Each row comes from the steps of one path. Every step used is in the known rows, and no mark comes twice. Write the path behind each row, first mark first.
In the rows, 128 means zero.
Known rows:
pafu vuku vakan gubar: [120 184  96 113 138 176 103 150 150 143 149 134 170  96 116 111  83 139
 108]
gubar zivib pafu vuku liled: [153 148 171  70  99  99 116  55 176 171 138 114 139 126  96 168 105 141
 125]
gubar zivib vuku vakan pafu: [133 116 147 126 103 146 142  69 134 124 130  38 149 112 107 162  73 112
  74]
gubar zivib vuku liled: [155 130 150  83 104 115 142  52 161 144 138  66 110 135 139 157 104 139
 113]
vuku vakan zivib gubar: [132 135 122 173 133 172 105 140 156 141 135  66 140  99 118 122 124  71
  77]
pafu gubar vuku: [121 163 124  98 120 126 133 143 100 173 112 119 138 101 111  71 112 143
 124]
gubar vuku vakan zivib pafu: [168 121 140 169  91 137 123  77 120 158 150  50 132  75 101  89 132  64
  88]
gubar vuku liled: [174 122 143 116  77  79 154  64 121 159 145  74 110 114 128  82 163 101
 140]
vakan gubar zivib vuku liled: [100 145 128  70 139 151 141  81 149 185 127  87 146 111 138 125  86 159
 131]
pafu vuku liled: [161 174 114  80 110  96  98 101 174 143 160 152 128 129 128 127 143 138
 135]
vuku vakan: [152 139 115 156 126 163 131 107 125  93 124  90 150 137 122 125 108 113
  94]
zivib pafu vuku: [113 135 139 109 112 112  89  80 171 162 155 158 145 154  74 139 140 143
 123]
vakan gubar zivib: [ 97 149 139  84 145 163 150 141 126 184 108 110 160  74 129 128  66 150
 140]
vakan pafu vuku liled: [119 136 122  94  95  70  91  72 140 147 149 129 165 110  82 138 156  97
 113]
zivib pafu vuku vakan gubar: [100 150 120 117 123 152  88  76 166 162 148 141 175 149  71 123 115 145
 108]
gubar zivib: [152 136 165 103 116 131 153 128 130 144 114  92 129  88 132 159  76 129
 123]
zivib pafu gubar vuku: [100 133 144 105 111 113 110  70 127 187 119 128 148 152  62  92 141 146
 121]
pafu vuku vakan zivib: [168 184 103 131 126 164  78 149 166 133 162 123 140  68 126 131 102  96
  86]
vakan vuku: [129 113  94  94 122 109  86 170 151 160 138 152 120 109 133 151 125 114
 111]
pafu gubar vuku vakan: [137 171 114 116 118 151 131 133  99 153 110  96 152 106 106  68  98 132
 105]
zivib vuku: [109 111 115 130 126 139 118  91 150 126 156  98 110 159 130 127 129 144
 108]
zivib gubar vuku vakan pafu: [ 91  89 153 180  84 114 161 126 123 170 138  32 155 118  77  86 144  75
  95]
pafu zivib gubar: [133 124 131 134 168 101 135 179 146 189 156  93 115 114 126 148 106 109
  91]

Write each row's path:
[127 116 121 165 137 120 125 113 116 140 137  52 171 110  84 143 108  69
  53]
vuku vakan pafu zivib gubar
[114 151 127 109 148 139  57  99 153 192 126 145 136 103  89 128 143 105
 103]
vakan zivib pafu gubar
[154 175 106 128 119 157 101 141 154 116 152 125 150 110 116 126  96 127
  99]
pafu vuku vakan
[106 122 136 149 137 140  98 167 169 186 146 100 117  81 123 126 148  77
 106]
vakan zivib gubar
[148 150 166 103 103 135 121  82 163 152 133  99 154 116  85 166  76 133
 102]
gubar zivib pafu vuku vakan
[121 183 138  67 142 146 126 149 123 163  88 132 149 102 117 131  69 161
 120]
pafu gubar zivib
[168 125 135 163  87 137 161 105 102 129 138  50 134  96 118  79 114  92
 103]
gubar vuku vakan
[ 97  96 137 138 142  73 125 135 117 185 146  83 155  97  81 151 129  75
  77]
vakan pafu zivib gubar
[139 158 114 142 141 172  72  87 146 142 122 101 157 113  94 124 120  95
  75]
vuku vakan zivib pafu gubar
[113  99 155 137  81  86 161 108 151 192 146  60 119 141 111  84 172 105
 134]
zivib gubar vuku liled
[138 123 154 105 114 139 146 100 147 142 135  70 115 114 135 159  78 140
 107]
gubar zivib vuku
[104 103 106 157 113 146 113  54 132 106 148  54 150 156  96 130 126 107
  67]
zivib vuku vakan pafu
[127 158 123 120 140 190 146 120 123 137 108  76 177  96 126 124  59 129
 103]
vuku vakan gubar zivib
[163 118 139 125 137  69 154 136 141 208 167  60 104 103 128 116 130  94
  97]
pafu zivib gubar vuku liled
[114 138 121  93 114 118 149  88 116 195 134  95 144  96 128  66 136 128
 152]
vakan gubar vuku liled
[121 177 123  84 138 171 121 116 135 147 102  90 148 126 116 130  60 163
  88]
pafu gubar zivib vuku vakan
[ 90 130 132 111 100  94 119 105  82 171 111 106 174  88  68  92 133 100
 105]
vakan pafu gubar vuku
[126 119 103 152 125 167 120  76 147 103 152  67 128 166 126 124 113 131
  79]
zivib vuku vakan
[172 137  97 139 167 136 119 111 137 137 169  64 111 124 142 150  84 115
  54]
pafu zivib vuku vakan
[180 133 131 170  97 145 134 113 111 148 147  44 126  53 126  85 121  60
  92]
gubar vuku vakan zivib
[ 85 141 133  98 135 124  89  76 142 168 109 156 155 173  67 121 137 162
 119]
zivib pafu gubar
[ 92 144 143  86 118 108 115 112  98 163  91 114 181  87  73 139  99 116
  99]
vakan pafu gubar zivib
[146 143  88 126 180 152 120 118 134 159 167  69 127 112 140 137  73 125
  61]
pafu zivib vuku vakan gubar
